Each row comes from the steps of one walk. Every step used is in the known rows, and no mark comes twice. Write the walk behind each row, first mark first.
Known rows:
defo, biko, dilup: [-40.7  27.4  -5.4 -26.8  31.3 -21.3 -51.8  -3.9 -12.2 -27.2  30.2  -8.4
  11.7 -37.8 -14.6 -13.3  23.9   1.9  -7.1 -31.1   1.1  28.7  50.6  23.3
 -17.3  13.0]
biko, dilup: [-24.1  10.2 -10.4 -21.6   8.1  -4.7 -17.8   9.2  -3.8 -10.3  31.2 -19.8
 -13.8 -29.4   1.6   0.9  -3.8   8.5   8.3 -10.0  12.1  32.6  25.4   1.4
  -5.2  10.4]
zeva, vumedo, biko, defo: [-14.6  25.0   8.6  19.6  -4.9   7.0   2.2   6.0   6.3 -24.2  17.3   7.8
 -20.2 -26.5   7.9  11.5 -18.7  -5.8 -29.9  18.4 -14.6  24.4 -38.0   8.4
  22.2  29.9]
fuli, dilup: [-20.5  17.9 -21.9  10.8  -4.0 -38.1  26.1  14.1  -8.9  -0.8  15.8 -30.2
   7.0   9.1   3.6   7.3  -0.1 -13.2  17.2   2.3  -9.3   4.8  27.3   5.6
  -9.0   8.2]
defo, zeva, sozo, fuli: [ 13.9  61.8  -0.5 -27.5 -19.5  -5.8   2.0  32.9  15.0 -11.3 -14.3  21.6
  -2.5   4.1   0.3  27.1  26.6  51.2  -9.9  18.8 -13.0  -7.8  -9.7  -7.7
  61.1   9.0]
vumedo, fuli, dilup, biko, defo: [-22.6   9.7  -4.2 -12.5   8.2 -21.9  40.1   3.0 -25.1  -7.4  12.4 -42.1
  15.9 -14.3   9.4 -18.4  -6.9 -78.8  -0.6   0.4   0.2  12.5  38.5 -28.0
  23.0   3.7]
fuli, dilup, biko, defo, zeva: [-16.7  21.2 -15.8  -8.3  -6.9 -39.4  42.9   0.7 -12.2   1.5  12.6 -43.4
  -1.5  12.5  13.1  27.6  -5.9 -41.7   8.6  -5.1  -7.7  -7.7  47.3 -25.5
  28.0  16.6]
dilup, biko, defo, zeva, sozo, fuli, vumedo: [ -1.1  37.6  -2.5 -37.3  -7.3   2.6  22.4  11.3   5.4  11.4   0.1 -21.0
  -1.2  -4.6  13.1  13.0  15.6  -9.1 -27.8   3.1  -9.2  -9.6  26.8 -44.0
  58.3  14.4]
sozo, zeva, defo, biko: [-33.8   1.9 -19.8 -22.5 -11.1 -31.7 -51.2  -3.8  14.0   0.1   0.4 -12.1
   2.1 -20.9   6.0  -3.1  11.5  27.1   3.3 -17.0   2.7 -11.1  32.1  14.3
  16.1  27.6]
vumedo, zeva, sozo: [ -4.5  39.1 -22.7 -12.2 -15.9 -13.5 -32.7  29.0 -12.3  13.7 -29.2  21.6
  10.9  16.5   0.8  10.9  57.7  58.9 -16.9  16.0  -8.3  19.5   9.8  21.3
 -18.5  14.9]
sozo, fuli, dilup, biko, vumedo: [-23.3  40.7   7.1  -3.6   6.1   0.5  15.1  26.6   3.2  13.7  22.2 -16.8
  10.5   2.0 -13.3 -18.4 -24.7 -22.5   6.0   1.2 -34.7 -29.4   1.3 -17.9
   6.2   7.1]
zeva, vumedo: [-21.4  22.8 -19.1   9.5   0.8  -3.6   6.5  11.1   8.6 -16.8  24.8  11.1
 -14.5 -35.7  16.1  13.3 -11.7  18.0  -3.3  21.8 -24.4  -0.9 -40.1  32.3
   5.6  22.0]
fuli, dilup, biko, defo: [-25.8  15.8 -16.1  -4.5  -1.8 -30.5  32.9  -5.7 -13.6   7.2  14.9 -47.9
   5.0   9.5   9.3  16.4  -6.9 -46.6  18.2  -8.3  -7.8  -4.3  45.9 -27.5
   5.1  17.2]
vumedo, zeva, sozo, fuli, dilup: [ -1.1  60.0 -18.5  -8.5 -18.9  -1.6 -21.7  39.5 -10.8  20.5 -22.9  20.1
  14.8  30.4 -13.1   2.9  43.2  41.3  -5.4  15.3  -9.0   5.0   1.7  11.0
 -21.9  14.9]
fuli, dilup, biko, vumedo, zeva, sozo: [-49.9  33.6 -29.0   5.9  -5.3 -37.6   2.5  37.3 -15.0  15.0  -4.1 -23.4
  13.8  12.5  15.9  -3.1   4.8 -11.0   2.5  -1.5 -54.2  -6.8  42.9  -6.1
 -11.6   8.4]
sozo, fuli, vumedo, zeva, defo: [ 13.5  22.8  -9.9 -21.8   1.7  -4.8   0.3  35.8   3.7  12.9   8.4  -4.1
  21.3   2.7 -12.2 -36.0  16.2  27.4 -44.1  12.1   8.4  -2.2 -26.1   9.5
   2.9   8.5]
vumedo, fuli, dilup, biko, defo, zeva: [-12.3  14.4  -5.9 -17.8   1.9 -31.2  49.4  10.9 -24.1 -15.9   9.9 -37.8
   8.5 -12.9  11.0  -1.6  -5.3 -71.1  -4.3   9.1   2.9  11.0  38.1 -28.1
  45.9   1.5]
dilup, biko, vumedo, zeva, sozo, fuli: [-32.7  38.0  -0.9 -18.0   1.1  -1.4 -26.2  33.8  -4.2  20.0 -10.0   9.4
  11.1  -2.4   2.7 -17.2   9.8  23.1 -22.4   6.8 -55.0 -13.8   5.4  -8.5
   4.5   7.0]
vumedo, zeva, defo, biko: [-13.9  16.3 -20.9 -25.0   2.6 -49.2 -46.9   3.3 -18.8 -10.0  -7.8  17.1
  35.5  -0.7  -6.8 -14.2  38.1  40.0 -25.3 -13.1   9.1   8.1   3.2  37.5
 -12.5  27.2]
dilup, biko, defo, zeva: [ -5.8  15.2   2.8 -32.7  -0.5 -15.0  24.9  -9.8  -5.7  -3.2   5.2 -20.8
  -8.3  -3.6  13.1  30.8   6.7 -12.5 -13.3   2.5   3.5 -11.1  28.7 -29.3
  50.7  20.1]
sozo, fuli, dilup, biko, vumedo, zeva: [-18.5  45.4   2.5  -1.9   5.0  -9.4   4.0  34.3  -5.2  18.5  12.1  -9.3
  15.7  11.3 -16.7 -22.8  -7.3 -12.2   0.1   8.2 -33.1 -23.9  -3.3  -3.4
 -12.2   7.5]
defo, biko: [-23.9  27.3  -1.4 -17.3  23.0 -28.1 -34.1  -5.3  -9.0 -21.9   9.7   9.4
  29.4 -18.2 -15.5  -7.6  34.8  12.6 -14.5 -17.1  -9.5   8.1  30.3  29.8
 -10.8   9.5]
dilup, biko, vumedo: [-40.8   6.4  -1.2 -11.3  13.2 -18.4  -2.8  16.6  -1.9   5.5   9.5 -17.7
   6.1 -18.9  11.9 -14.1 -13.2  -2.3 -10.9   1.5 -51.0 -16.8  18.3  -8.8
  17.6   1.8]
sozo, zeva, defo: [-23.0 -11.6 -20.6 -15.0 -27.0 -23.3 -29.7   2.7  18.2  10.5  -3.5 -22.4
 -12.7 -14.8  13.3   8.7  -5.2  34.2   9.9  -1.2   8.3  -9.9  17.0   2.0
  29.3  26.5]
biko, defo, zeva, vumedo, fuli, dilup: [  4.0  33.8 -16.3   1.3 -16.1 -12.6  52.8   4.3  -8.7 -30.6  23.5  -0.6
 -28.5 -17.3  11.5  18.1  -4.5 -34.4 -21.4  17.8   2.9  12.4  -6.8   2.5
  49.9  18.0]
sozo, fuli, dilup, biko, defo: [ -8.2  43.6   8.6 -11.6  -0.8  10.4  24.3   5.1  -1.0  13.3  21.2 -20.2
   3.5   7.6 -14.3  -3.2 -16.1 -34.1  12.2  -3.7  -1.4 -25.6   5.7 -31.9
  13.3  15.6]

Write each row's walk:
[ -6.8  -7.7  -1.8   4.7  13.0 -29.5   1.3  38.8   3.8  -0.3   7.0 -35.4
  12.2  -8.9   6.0 -16.2  14.9   0.5 -54.5  10.8  -9.8  38.7  11.2   1.8
  10.5  -6.7] -> fuli, vumedo, biko
[ 11.5  16.0  25.7  -7.3  -7.6 -19.4   5.4   7.0  -0.7 -24.3  -1.0  -7.4
 -15.8   7.5  -7.8  25.1   7.9  -0.2 -43.0  10.2  12.1  33.3   3.9 -13.7
  48.9  15.4] -> vumedo, biko, defo, zeva
[-22.0  15.3   1.4  19.0   2.1  -4.1  -8.8  21.9   8.6 -24.0  18.4   6.7
  -7.1 -33.9   9.9   8.1 -20.3   6.3 -22.3  23.1 -25.7  21.5 -45.1  23.8
  16.1  22.3] -> zeva, vumedo, biko
[  6.9  17.3  -8.4  -2.5  -9.8 -14.0  12.9  37.0   6.2  -4.6  -7.2 -25.1
  -3.4   1.2  11.8   1.9  30.0   0.8 -66.7   8.8  -6.2  43.7  20.1 -19.5
  43.3  -1.1] -> fuli, vumedo, biko, defo, zeva, sozo
[ -4.4  61.9  -2.5 -23.8 -16.4  26.4 -18.9  20.9  16.8   7.7 -10.1  17.4
   7.0  -2.9  -3.9  -1.1  23.5  46.7  -1.9   6.9 -16.4  -4.5  -7.2 -17.3
  21.3  13.3] -> zeva, sozo, fuli
[-16.0   9.8 -10.7  -0.7   2.8 -31.3  34.0  20.5 -21.2 -18.0  10.9 -29.0
  17.6 -15.0   3.5 -23.4   0.0 -52.3   2.7  13.2  -2.9  20.6  20.0  -2.5
  11.6  -6.9] -> vumedo, fuli, dilup
[-28.9   5.4 -19.2   5.6 -12.2   4.0 -13.2  22.2  11.8   0.1   7.3  -6.1
 -26.0 -43.5  21.1   1.0  -8.0  -3.7   6.0  34.3 -17.0   1.2  -9.8  25.3
  17.1  17.8] -> sozo, zeva, vumedo, fuli
[-27.8   9.3 -13.7 -29.2   4.3 -44.2 -28.6 -15.9  -1.7 -26.4  12.7   0.0
  29.6 -27.9   2.4 -18.1  13.3  20.5 -13.3 -30.2   2.7   0.3  14.3  11.4
  21.4  26.2] -> zeva, defo, biko
[-23.2  35.5  -2.3 -10.6  -5.4 -16.4   3.5  28.8  -1.5  13.5  12.9 -11.9
  16.3   9.6 -11.6 -29.8 -21.6  -9.1  -0.8  -0.8 -23.8 -25.4 -10.2 -12.6
   4.3  14.3] -> sozo, fuli, dilup, biko, vumedo, zeva, defo
[-26.7  11.0 -22.5  10.3 -14.4   1.2 -21.8  20.2  21.0   7.2   8.8  -4.9
 -34.9 -29.9  19.4  20.3 -10.4  25.2  13.8  30.5 -17.6  -8.7  -9.2  30.8
   7.9  27.1] -> sozo, zeva, vumedo
[-31.9  64.2 -10.3  -6.7 -13.5  12.2  -5.1  34.2  10.1  17.8  -2.0  -0.5
  12.2   1.6   6.4 -10.9   2.0  11.8   7.5  -2.5 -52.4 -18.5  13.3 -30.0
  15.8   6.5] -> zeva, sozo, fuli, dilup, biko, vumedo
[ 16.6  45.0  29.0 -14.1 -15.1   4.2  -4.0  15.1  10.5 -14.2 -12.5   6.9
  -8.6  10.5 -10.9  21.3  10.3  10.7 -41.9   9.6   6.1  29.8  -3.4 -32.3
  57.0  17.8] -> vumedo, biko, defo, zeva, sozo, fuli
[  2.2  41.2 -13.8 -21.3 -21.3 -27.1   5.4  27.4   7.0 -16.3 -19.9  11.0
  -6.9   2.7  15.1  38.2  29.9  53.1  -8.3  17.8 -13.0   8.5   8.9   2.1
  54.7   8.2] -> defo, zeva, sozo
[-45.1  -0.3 -22.8 -27.9  -8.9 -23.8 -60.9  -0.9  15.7  -4.2  11.3 -20.9
  -7.3 -37.1   6.7  -6.5   4.0  19.9   9.5 -24.5   8.9   2.4  43.8   8.8
  11.1  30.4] -> sozo, zeva, defo, biko, dilup
[-24.1  13.9   1.5   5.8   9.7 -15.2  10.9  28.5  -9.4 -18.0  15.0   2.5
  -3.1 -33.6  -0.5 -46.5  -4.8 -11.3 -36.5  15.1 -43.2  12.9  -5.6  10.5
  19.7 -15.8] -> biko, vumedo, fuli
[-17.3  46.7   0.7 -20.6  -5.5  25.3 -29.2  45.5  19.2   7.3   2.0  -9.2
   0.8 -14.9   2.2 -17.3  18.4  24.6 -30.3  -1.1 -15.0  29.0   8.0 -28.9
  20.3   3.6] -> zeva, sozo, fuli, vumedo, biko, dilup
[-16.7  60.3  -8.2 -15.9 -16.6 -20.4  12.1  42.4  11.2  -4.9  -8.4   5.0
  -1.9   5.6   8.6  12.6   6.0  22.6  -4.3  10.7 -44.7 -18.1   9.4 -19.9
  56.7   4.7] -> defo, zeva, sozo, fuli, dilup, biko, vumedo
[-33.1  12.0 -26.2  15.3 -13.5  -7.2  -0.6  28.6   7.7   3.4  12.3 -19.9
 -26.8 -36.5  18.8   3.8 -18.8 -22.6  16.3  32.0 -20.6   3.2   2.5  23.7
   9.9  18.5] -> sozo, zeva, vumedo, fuli, dilup
[ -7.3  60.7 -14.5 -19.8 -19.5   5.9 -16.6  23.0 -13.9  28.5 -20.7  10.2
  12.3  26.0  -8.1   8.0  40.0  16.6  -7.4   6.2  -8.2   0.1  16.7 -12.1
 -11.3  22.6] -> vumedo, zeva, sozo, fuli, dilup, biko, defo
[-11.3  20.5  -2.5 -24.7  -3.4 -11.3  26.6  -8.4  -2.1 -10.7  12.5 -10.2
 -11.9 -20.4  21.1  36.7  -6.3 -15.5 -13.1  10.2 -12.3 -16.0   8.4 -18.2
  52.7  26.8] -> dilup, biko, defo, zeva, vumedo
[-22.6  11.4 -19.1   7.1  -8.5 -34.1 -17.9  26.3  -8.9  -4.3   2.4  17.7
   4.4  -2.1  -0.7 -32.4   7.8  47.0 -41.2   1.3 -34.9   2.5 -15.7  30.0
  -2.3   7.8] -> biko, vumedo, zeva, defo
[ -1.7  29.0 -15.3  -4.4  -9.6 -29.3  24.2  24.4   7.6 -31.5  16.8  16.0
 -17.9 -23.6  17.0  34.1  -3.1  29.2 -11.9  30.6 -16.5  -2.2 -36.1  36.2
  49.5  19.7] -> defo, zeva, vumedo
[  0.6  21.5  15.5 -13.0  12.3  13.3 -11.9  42.8  15.8   1.1  25.8 -23.3
   2.2 -17.8 -17.3 -31.2  -4.3  -5.0 -41.1   6.1  -0.1  28.0  -8.6 -11.5
  10.3  -0.7] -> sozo, fuli, vumedo, biko, dilup
[-43.6   3.6 -18.9 -10.5 -10.9 -28.4 -54.7   6.7  16.6  -0.8   2.9  -7.8
  -4.5 -26.6   5.7 -20.4   4.2  29.3  -7.7 -17.8 -21.6 -12.5  30.1  18.0
  19.7  22.0] -> sozo, zeva, defo, biko, vumedo
[-25.4   5.1  -7.1 -13.0  11.4 -31.7  31.4  16.8 -23.3  -8.7   9.9 -42.2
  25.0 -18.2  12.1 -17.4  -9.1 -66.3   6.5   8.2 -13.1   8.9  34.0 -16.6
  17.9  -1.2] -> vumedo, fuli, dilup, biko
[ 14.5  53.8 -12.7 -23.3 -15.3 -12.2  11.1  45.8  17.7  -6.1  -8.9   7.4
  -1.4   2.7   6.8  14.8  33.6  45.9 -27.3  23.0 -12.5  -0.8  -3.2  -6.9
  56.9   2.0] -> defo, zeva, sozo, fuli, vumedo
[-40.1  17.2 -22.1  10.7   2.7 -44.2  10.8  30.4 -18.2  12.9   8.4 -30.4
  14.6   9.7  10.1  -7.4  -6.0 -23.4   0.0   0.4 -43.5  -9.9  38.1   2.8
 -16.9   5.8] -> fuli, dilup, biko, vumedo, zeva
[-22.7  58.2 -20.7  17.3 -14.1  -6.9 -17.3  51.7  -6.2  10.3  -6.6  22.1
   0.8  15.1  -6.4 -26.8  20.9  37.1 -23.7  14.6 -53.1  -1.4  -1.3  20.0
 -16.2   1.2] -> biko, vumedo, zeva, sozo, fuli, dilup
[-41.8  51.1 -13.5  -1.4  14.0 -24.1 -60.1  25.5 -13.7 -14.1  -7.5  32.6
  21.4  -9.6 -13.4 -30.8  52.1  37.4 -37.3 -11.2 -49.2   9.0  29.6  42.5
 -25.0   4.6] -> defo, biko, vumedo, zeva, sozo
[-10.5  56.4 -16.0 -19.6 -11.7  -3.9 -23.3  36.2 -12.7  25.4 -23.9   8.3
  22.0  22.1  -2.7   3.8  38.8  30.6   0.4  10.7 -17.5  -0.2  14.1  -2.9
 -15.4  18.9] -> vumedo, zeva, sozo, fuli, dilup, biko
[  0.2  46.0   7.8 -17.7  -5.3  -3.7  37.3  11.0   2.5   6.0  17.4 -19.4
   1.3  11.4 -12.3  10.5 -12.9 -25.3   5.1   2.5  -1.0 -27.8   4.6 -29.2
  32.7  14.6] -> sozo, fuli, dilup, biko, defo, zeva
[  1.2  53.6   3.0 -11.7 -13.8  33.5 -13.3  30.9  17.2  12.6  -8.9  -1.0
   4.9   3.0  -0.4 -11.0  28.3  18.5 -40.7   5.1 -14.6  21.8   2.6 -35.9
  30.2   6.6] -> zeva, sozo, fuli, vumedo, biko, defo
[-34.4  11.9  -6.8 -10.4  11.5 -25.6 -16.3  26.3 -13.5  13.7   0.0  -6.4
   8.5  -7.2   5.3  -9.6   6.8  10.3 -23.1   6.2 -46.4 -10.4  15.6   7.2
  -4.0   6.7] -> dilup, biko, vumedo, zeva
[-39.1   5.5  -7.7   8.2 -11.2   5.0 -47.1  27.7  20.5   0.8  17.7 -19.1
 -38.0 -41.9  13.4  16.4 -21.3  10.8   2.4  18.2 -13.1  24.9   4.3  21.5
   8.9  27.6] -> sozo, zeva, vumedo, biko, dilup
[-33.9  21.9 -19.9   7.3   2.0  -1.4  38.0   8.1 -12.3 -21.9  28.4 -15.7
  -4.4 -42.0  28.3  -7.3 -24.6 -64.0  -4.1  19.1 -24.4   7.3  -9.2  -0.3
  19.9  17.2] -> zeva, vumedo, fuli, dilup, biko, defo
[-40.3  14.4 -15.0 -15.6   6.3 -41.9 -29.9  -1.7   1.5 -30.7  19.3   8.3
  24.3 -32.7   2.4 -38.1   3.2  24.1 -29.1 -31.5 -26.2  -9.5   3.3  19.3
  22.2  16.8] -> zeva, defo, biko, vumedo
[-39.8  67.7 -12.0   3.3  13.3 -19.0 -51.9  33.6 -14.0  -6.1  -0.6  30.1
  26.0  -1.0 -27.2 -35.7  41.9  19.0 -28.2 -13.3 -52.1  -5.7  25.6  33.6
 -29.1   5.1] -> defo, biko, vumedo, zeva, sozo, fuli, dilup
[-18.4  23.4 -17.8  -4.4  -2.4 -40.4  44.0  29.5  -7.9 -32.1  16.3  -7.2
  -5.7 -33.2  27.8  18.0 -17.8 -29.6  -6.1  29.2 -24.8  -1.8 -12.2  13.6
  56.8  13.1] -> defo, zeva, vumedo, fuli, dilup, biko
